Each row comes from the steps of one walk. Every step used is in the known rows, and no mark comes twice. Write the walk behind each row, first mark first.
In the rows, 128 means zero.
Known rows
J/W/G/X/B: [166 150 153 154 149 143 128 118 117 153  88 180 138 124 124 109 172 187
 177 126 128 100 143 162  98 119 157 135  97  65 163 110 137 183 157 116
 114 207 180 125 143 129 119 156 133 113 179 121 127 132  99 146 150  93
 169 119 166 152 151 129  75  74 140 115 121 116  89  90 115]
N/B/Q/J/W: [146 116 166 136 147 134 148 120 103 163  93 134 119 127 144  84 225 157
 143  95 142 125 134 128  99 150 138 127  80  93 132  98 133 164 136 128
 109 194 163 129 120 159 158 160 130  60 153 107 137 119 114 125 150  99
 119  81 157 162 128 151  80 117 166 123  92 147 109  59 128]
B/N: [107 104 141 142 149 156 178 104 120 121  80 114 175 141 108 110 187 149
 141  89 114 132 111 119  77 146 108 158  84 134 104 128 121 156 133 107
 131 151 147 144 143 134 127 131 141  91  99  93  90 160  71 100 119 118
 146 128 188 161  96  92 121 100 174 115  95 118  71  87 148]
M/E: [101 134 184 143 143 141 169  81 147 122  98 123 175 133 142 100 197 168
 140 105 155 115 113 124  67 144 126 157 136 111 110 143 113 163 124 121
 150 162 128 154 193 146 108 149 138 108  64  69  80 134  96 140 134 137
 153 125 188 140  81  54 126 113 173 120  83 150  61 120 146]
G/W: [148 133 170 150 128 134 140  90 109 143  93 169 158 115 152 109 185 177
 156  97 139 111 124 153  97 142 152 159  95  80 129 129 143 169 141 130
 127 172 189 137 167 144 151 156 122 102 122  85 120 135 107 135 139 107
 141 115 178 147 113 106  81  92 165 108  97 140  94  85 130]
W/G/X: [164 147 160 161 118 138 141 122 114 161  68 192 161 105 155 104 183 179
 173 118 147 128 118 160  96 130 144 152  86  65 135 100 153 169 160 136
 122 204 188 143 165 151 120 154 122 105 155 107 128 131 103 148 154  97
 175 106 168 141 130 123  85  86 163  99 112 115  86  91 119]
J/Q/B/D: [116 128 109 142 147 121 187 121 129 158  50 137 139 138 115  62 175 125
 147 119 118  90 131 101  89 143 130 154 112 117 166 134 141 161 117  79
  97 167 131 133 128 128 120 145 118  93 100  92 114 164  92 139 147  99
 131 145 161 142 115  99 101  78 168 124 111 126  95 103 147]
W/J: [148 147 166 151 124 123 151 114 121 153  84 150 161 121 140 107 192 156
 149 103 151 123 120 149  95 132 128 160 104  91 131 112 128 165 156 121
 135 192 172 142 155 147 139 156 128  84 140 114 116 135 109 136 160 109
 148 123 169 152 114 115  93  82 149 118  90 137  95  89 133]
E/M: [ 89 123 166 154 146 122 186  75 138 122  88 120 184 117 155 112 185 160
 150 111 151 120 113 130  73 127 145 161 121 110 116 146 109 164 131 124
 153 170 132 164 201 146 120 154 132 119  74  68  65 147  98 144 140 129
 149 135 186 160  72  64 139  92 155 119  96 145  56 125 143]
B/Q: [135  99 165 123 157 129 162  93 111 147  77 117 136 145 150  88 203 143
 138  97 115 134 107 111  80 143 101 158  74 132 137 136 120 161 134 125
 126 169 149 156 148 137 147 144 130  78  93  77 103 134 118 101 128 117
 143 120 173 157 105  96 105 113 185 125  73 129  91  89 143]
U/D/B/Q: [162  87 149 133 127 131 150  91  95 139  88 128 131 132 142  90 185 133
 153  84  97 163  94  91  77 144  97 156  64 138 139 154  84 152 138 140
 111 150 161 156 135 124 146 136 127  69  85  74 100 130 102  61  99 110
 164 162 170 156  92  75 111  94 175 145  72 137  78  99 160]
X/G: [158 113 175 150 139 138 151  87 110 153  93 155 165 117 159  84 202 156
 155  84 141 142 132 146  86 108 119 131  94  89 139 121 135 192 148 112
 115 177 167 151 159 133 143 144 120  94 144  87 115 125 113 143 141 113
 149 109 163 150 126 110  85  72 166  89 112 107  74  71 144]
U/D/B/M/E: [101 108 172 149 134 157 164  86 132 113 101 122 187 124 135  92 188 154
 131  90 140 121  95 103  62 147 118 166 133 117 113 165 100 138 130 115
 140 144 122 154 177 129 115 137 137 102  35  76  59 148  84 105 102 138
 143 157 197 158  64  44 139 116 174 152  70 145  66 127 168]
J/Q/B/D/U: [127 125 100 135 105 109 178 124 131 148  69 141 127 111 124  78 178 134
 142  85 121 119 116 102  74 140 116 134 105 119 137 154 113 180 138  92
  77 134 158 126 128 133 131 148 120  71  75  82 121 146  94 124 132 121
 150 156 165 137 102  88  85  63 157 131 115 132  95 116 146]
G/X/B/D: [132 130 120 139 142 138 161 111 126 145  63 141 148 130 103  85 158 145
 149 118 108  84 113 123  82 142 132 157 104 103 174 145 133 175 121  92
  99 167 141 132 145 127 110 159 130 110 105  99  98 143  91 138 129 102
 150 156 165 162 126 104 111  68 166 120 122 106 109  92 151]
Q/J/W/G/X: [174 152 170 168 113 139 133 138 106 170  69 205 142 102 155  96 199 185
 171 115 153 127 126 165 103 131 159 136  81  52 138  84 163 170 160 144
 112 221 196 132 139 162 130 159 123  93 180 119 148 121 107 151 161  90
 162  85 156 142 147 156  70  90 158  96 112 122  96  73 111]
Q/J/W: [153 139 163 151 129 135 151 121 115 159  95 162 142 120 144  99 220 169
 145  91 150 128 138 139  95 140 154 123  96  81 131  96 142 171 142 136
 113 199 170 128 130 159 153 164 124  72 154 110 134 120 105 140 158 109
 122  88 152 141 132 141  79  94 148 110  94 141  92  71 124]
B/Q/J/W/G/X: [171 142 179 166 123 137 134 138  97 173  64 199 133 105 159  88 207 182
 169 118 146 129 124 158 104 134 155 139  67  59 142  82 164 166 159 146
 107 223 196 134 132 159 138 157 124  88 178 118 148 117 112 143 154  89
 161  81 152 149 148 162  64  99 167  99 104 125 103  69 111]
J/Q/B: [138 130 122 148 158 127 177 119 127 156  61 160 140 151 130  88 189 148
 173 123 132 109 167 125  98 126 140 140 116 101 145 109 141 159 139  93
 117 185 150 131 137 124 119 138 117  94 136 108 130 170  92 144 168  89
 139 115 166 112 120  89  81  94 155 129 107 137  62 118 118]
X/G/W: [167 124 190 158 131 136 133  89  95 153  95 182 155 102 167  90 198 180
 165  90 143 123 135 165 102 122 151 142  85  65 138 122 153 186 150 124
 111 179 196 137 157 139 163 150 116 101 150  89 134 122 118 150 136 102
 142  98 166 158 132 130  61  85 171  92 108 126  96  60 130]
Q/J/W/G: [155 154 175 162 129 123 136 134 120 170  96 174 141 107 160  86 217 174
 159 100 168 128 139 146  97 124 153 123  96  67 145  89 141 171 169 133
 114 215 184 131 127 153 157 158 128  77 181 102 139 116 114 146 168 108
 143  89 157 151 135 161  67  83 147 103 101 140  93  69 112]
U/D: [141 130 146 141  98 128 157  83 120 124 101 141 151 114 142 114 181 134
 171  76 123 157  97 114  77 116 103 145  99 134 114 145  98 177 141 130
 102 147 161 158 166 156 134 162 126  76  81  83 102 129  89 106 135 128
 164 166 181 122  95  68 103  67 157 131 107 144  62 130 160]
D/B: [170 105 124 144 117 142 151  99 114 136 101 141 181 123 127 114 161 150
 150  88 123 158 114 109  75 153 127 156 101 104 136 148  87 156 140 134
 134 149 168 148 166 113 118 133 117  95 105  78  90 147  78  86 115 102
 166 166 169 144  80  54 129  67 146 131  81 124  56 103 152]
U/D/B/Q/J: [169  94 146 134 129 142 158 120  96 139  75 151 139 137 131  95 206 145
 139  78 117 140 124 108  86 137 130 140  74 115 124 117 111 149 136 141
  99 175 162 140 127 138 150 153 119  63 121 102 125 122 113  84 126 102
 138 105 157 146 104 113  90 109 179 132  72 142  92  79 149]
Q/J/W/G/X/B/M: [139 117 149 153 160 162 136 128 111 147  79 161 163 129 125  92 188 168
 141 108 135  87 128 145  91 133 150 145 105  73 156 118 156 149 151  96
 116 199 149 125 130 128 138 154 137 102 134 129 100 153 102 132 136 106
 119 108 183 173 130 136  92 107 159 136  96 114 106  77 135]
G/X/B: [159 135 138 143 154 153 140 105 119 138  83 165 153 138 114 119 163 178
 169 122 116  99 137 153  91 125 148 143 102  85 156 123 131 180 139 113
 121 188 166 128 160 127 106 156 134 118 145 118 115 142  95 136 141  96
 165 127 174 143 138  97  94  76 147 121 118 113  82 101 130]
W/J/Q: [153 142 157 164 130 102 151 125 106 168  87 164 143 122 150  91 200 160
 150 123 154 125 126 165  94 132 120 149 103  91 129  99 142 172 140 116
 117 206 169 144 143 139 134 151 117  70 165 105 137 149 101 149 160  89
 151 105 163 135 121 135  80  83 146 117  82 147  85  83 107]
Q/J/W/G/X/B/D: [143 141 131 150 141 136 149 131 121 157  63 160 136 119 108  74 173 154
 151 119 121  83 125 128  91 136 153 142  97  85 182 125 143 173 129 102
  87 190 152 117 121 135 125 163 129 100 143 113 121 132 100 145 139  95
 144 129 153 166 144 143  88  70 161 111 120 114 121  77 142]

Which walk is each row?
[162 131 170 148 145 137 140 126 101 163  83 168 114 128 139  90 220 173
 153 102 132 116 140 141 102 140 158 125  74  80 146  90 146 169 141 136
 103 210 173 123 111 153 152 163 128  73 170 122 144 116 115 130 149  98
 127  79 146 152 152 161  68 108 160 117  93 138 108  65 119] -> G/X/B/Q/J/W
[144 141 135 153 154 124 173 131 124 164  55 167 134 147 129  86 191 149
 177 127 135 102 167 138 106 124 144 145 113  91 143  99 145 156 147  95
 118 199 157 130 127 128 124 139 117  89 156 123 141 169  99 145 173  80
 141 106 162 121 129 108  71  92 149 129 104 142  75 107 113] -> W/J/Q/B
[135 123 148 156 160 164 150 134 107 134  75 152 149 138  93 106 188 176
 162 108 113 107 136 144  94 130 145 139  75  97 127 101 138 157 143 110
 110 188 163 116 110 130 125 137 147  99 167 132 121 150  77 116 126  95
 152 103 174 169 141 146  90  96 163 112 114 116  90  69 129] -> Q/J/W/G/X/B/N
[172 108 125 148  93 140 147  92 107 126 105 149 166 111 129 117 160 141
 166  75 108 175 101 101  73 137 114 150  93 118 127 159  71 160 142 145
 110 137 171 153 155 121 125 140 119  83  91  80  94 137  75  69 107 109
 179 190 171 132  80  51 121  54 145 142  91 134  52 122 166] -> U/D/B
[147 145 142 158 151 122 164 129 113 166  58 180 131 140 135  83 191 158
 179 128 138  96 168 145 111 126 157 147 110  83 144  99 151 155 149 100
 116 199 169 122 124 125 133 141 114  92 163 124 148 165 101 149 170  80
 138 102 161 124 131 119  61  94 152 128 103 148  83 103 109] -> G/W/J/Q/B
[134 133 136 154 141 118 172 127 115 171  46 163 126 125 123  49 186 136
 157 122 123  85 139 122 102 132 143 151 101  92 174 124 153 163 131  83
  86 182 154 124 112 125 137 143 115  93 134 105 134 154 104 152 149  84
 129 128 150 155 133 133  73  77 171 113 117 127 114  81 139] -> X/G/W/J/Q/B/D
[101 126 199 162 161 147 163 103 124 139  74 151 162 132 147  65 209 167
 145 117 159  81 135 139  85 132 145 158 134  86 127 129 151 141 134  94
 136 184 130 135 150 128 130 138 133 106  92 100  98 155 106 152 133 117
 123 101 183 163 101  98  93 134 180 134  81 149  88 101 140] -> X/G/W/J/Q/B/M/E
[127 116 154 158 161 147 172 129 105 146  57 152 143 143 111  80 197 157
 169 110 118 110 152 137 102 126 136 149  78 107 121 102 149 150 144  92
 110 180 162 122 103 122 140 120 131  90 159 125 134 171  79 124 135  86
 137  99 172 160 132 135  74 104 173 115 110 128  83  73 127] -> X/G/W/J/Q/B/N
[169 154 170 169 114 137 134 126 108 170  74 200 147  99 159  97 191 184
 175 119 151 132 120 162  99 134 151 141  81  56 142  94 159 172 160 140
 119 215 196 138 146 159 128 155 123 100 170 113 137 124 100 150 155  93
 168 104 160 145 143 144  75  85 155  99 112 120  90  83 111] -> J/W/G/X
[156 139 152 161 153 121 161 128 108 171  60 187 126 136 141  73 195 159
 185 124 138 100 174 150 113 115 156 139 104  74 148  93 155 163 152  97
 108 203 174 122 120 126 137 137 113  92 179 125 156 158 105 158 168  76
 139  92 156 131 141 130  51  92 152 119 109 140  83  92 109] -> X/G/W/J/Q/B
[123 124 102 131 106 119 179 117 138 141  70 132 136 111 120  83 177 135
 143  76 120 121 110  94  75 142 116 136 106 119 139 163 107 180 141  95
  82 125 158 128 134 136 129 149 124  77  65  81 114 144  94 118 133 126
 151 162 167 142  98  77  91  61 159 132 121 129  96 120 157] -> Q/B/D/U
[171 149 153 155 151 146 127 128 114 154  84 184 136 128 120 105 180 190
 175 122 132  94 150 163 102 118 169 129  96  60 160  98 142 178 157 122
 109 214 178 119 135 134 118 159 130 109 188 130 137 129 105 146 152  88
 163 102 163 150 158 141  69  78 142 113 120 122  95  83 115] -> Q/J/W/G/X/B
[136 128 107 134 100 121 158 116 127 138  79 142 134 104 115  95 167 150
 140  84 115 117 100 116  71 140 118 134  99 108 143 161 108 190 138 102
  77 134 164 126 139 136 125 158 131  82  79  87 116 133  94 121 119 122
 165 165 169 151 110  91  90  54 153 127 121 119 106 109 151] -> G/X/B/D/U
[ 98 104 111 118 143 133 170 101 128 149  79  81 153 127 115  75 166 113
 130 106 125 101 103  99  80 157  93 170 109 121 147 150 113 167 113  75
 106 136 122 143 164 139 120 152 134  86  76  72  90 151  91 129 132 103
 136 155 185 182  83  92 129  88 183 127 120 126 116  81 169] -> N/B/D
[166 121 166 149 121 132 142 118  95 158  95 157 116 119 145  89 220 157
 151  83 130 147 122 118  95 144 143 123  72 101 135 107 120 162 142 146
  99 189 174 132 109 152 160 157 122  59 144 107 134 113 105 103 137 103
 132 107 146 149 129 138  76  97 155 127  86 147  96  73 133] -> U/D/B/Q/J/W
[134 136 117 143  97 104 165 131 123 153  68 157 119 103 128  75 181 145
 148  87 127 110 117 120  86 142 129 136  97 102 140 147 124 178 147  99
  73 144 174 119 120 138 142 151 119  70  95  94 137 143 100 129 135 112
 150 148 160 146 112 110  68  62 156 129 115 139 112 105 139] -> G/W/J/Q/B/D/U
[149 134 176 148 143 124 134 135 113 173  97 148 124 114 158  77 221 165
 154 103 161 125 136 139 101 127 138 127  84  73 146  91 133 165 166 126
 111 209 174 132 122 155 158 155 128  71 182 101 141 115 119 136 160  99
 143  81 163 168 127 167  65 101 159 112 102 147 107  59 118] -> N/B/Q/J/W/G
[155 154 185 157 118 121 138 113 109 155  84 175 151 110 150 107 191 171
 158 104 152 111 124 168 107 137 151 165  97  70 130 111 146 163 157 129
 132 194 194 135 151 150 155 159 123  86 154 114 132 133 113 142 155  98
 143 111 167 160 123 137  70  87 155 114  93 148 112  75 125] -> G/W/J
[141  89 147 116 159 144 161 122 104 148  75 118 137 150 134  89 214 142
 130  91 132 114 137 121  92 142 118 144  85 109 117 105 123 152 128 115
 112 178 145 137 141 148 148 157 130  65 128 100 128 128 122 112 146  96
 125  74 175 164 102 124  93 134 192 125  84 144 113  62 141] -> N/B/Q/J
[159 117 172 138 166 136 135 112 102 158  76 151 110 141 138  83 197 167
 161 121 110 112 123 135  97 131 131 142  64  98 164 119 131 169 149 126
 113 203 166 136 120 129 143 147 139  89 152 104 123 127 120 116 130 100
 158 108 163 168 145 135  77 105 168 126  92 126 104  77 124] -> J/W/G/X/B/Q
[ 95  81 130 122 160 161 157 100 120 135  94  85 184 135 135  95 178 129
 120  94 139 105 107 115  79 152  91 172 120 110 125 146 126 141 134  70
 137 144 118 149 172 135 135 141 140  87  69  89  69 172  94 116 128 111
 111 133 213 189  71  88 133 126 180 152  94 124 102  84 161] -> N/B/M
[113 110 103 117 101 118 167 111 129 139  92  99 137 103 126  90 172 129
 128  72 126 128  93 102  67 150  90 143 104 121 125 166  94 185 134  89
  85 111 152 137 155 145 130 153 132  67  59  66 108 139  93 115 121 122
 153 166 181 165  80  84 107  70 166 135 120 131 108 101 164] -> N/B/D/U
[107 108 129 140 164 161 189 112 128 126  60 120 165 159  96 103 183 145
 161  97 105 115 141 106  88 139 127 153  90 130 116 121 126 142 138  93
 129 155 141 131 127 125 121 123 141 100 110 111 100 176  69 103 132 108
 137 127 184 151 107  85 112 106 176 124 109 122  67 100 147] -> Q/B/N
[120 134 116 145 143 116 183 129 131 164  46 142 132 134 115  61 176 125
 151 123 123  87 133 110  94 139 130 157 111 109 169 129 145 157 124  80
  98 174 135 129 120 127 123 147 116  89 112 104 119 162  94 143 152  92
 132 140 156 147 121 111  94  78 166 123 112 130 104  99 142] -> W/J/Q/B/D
[165 113 158 139 158 145 147 135 104 152  64 167 130 144 130  89 211 167
 145 102 126 102 144 139  98 125 149 134  78  87 141  93 140 159 143 129
 103 207 164 125 123 140 145 159 128  80 160 121 140 119 125 122 148  94
 136  69 159 153 138 149  72 116 180 118  87 131 109  66 127] -> W/G/X/B/Q/J
[147 138 119 141 101 116 149 137 120 151  79 160 118  97 119  84 185 159
 144  85 128 114 109 126  81 134 137 120  92  91 149 140 119 190 151 108
  66 158 176 116 115 141 135 161 127  74 115  99 136 121 102 129 128 118
 156 139 158 156 129 131  69  56 147 123 123 127 116  90 140] -> Q/J/W/G/X/B/D/U
[ 88 120 177 142 170 160 164  86 144 113  96 114 183 140 126  93 188 167
 126 108 146  83 114 123  65 142 130 163 145 109 128 153 124 148 126  95
 148 161 109 145 177 124 113 145 147 114  53  86  61 150  95 132 118 137
 133 131 201 165  85  59 132 126 171 145  78 137  78 118 156] -> X/B/M/E
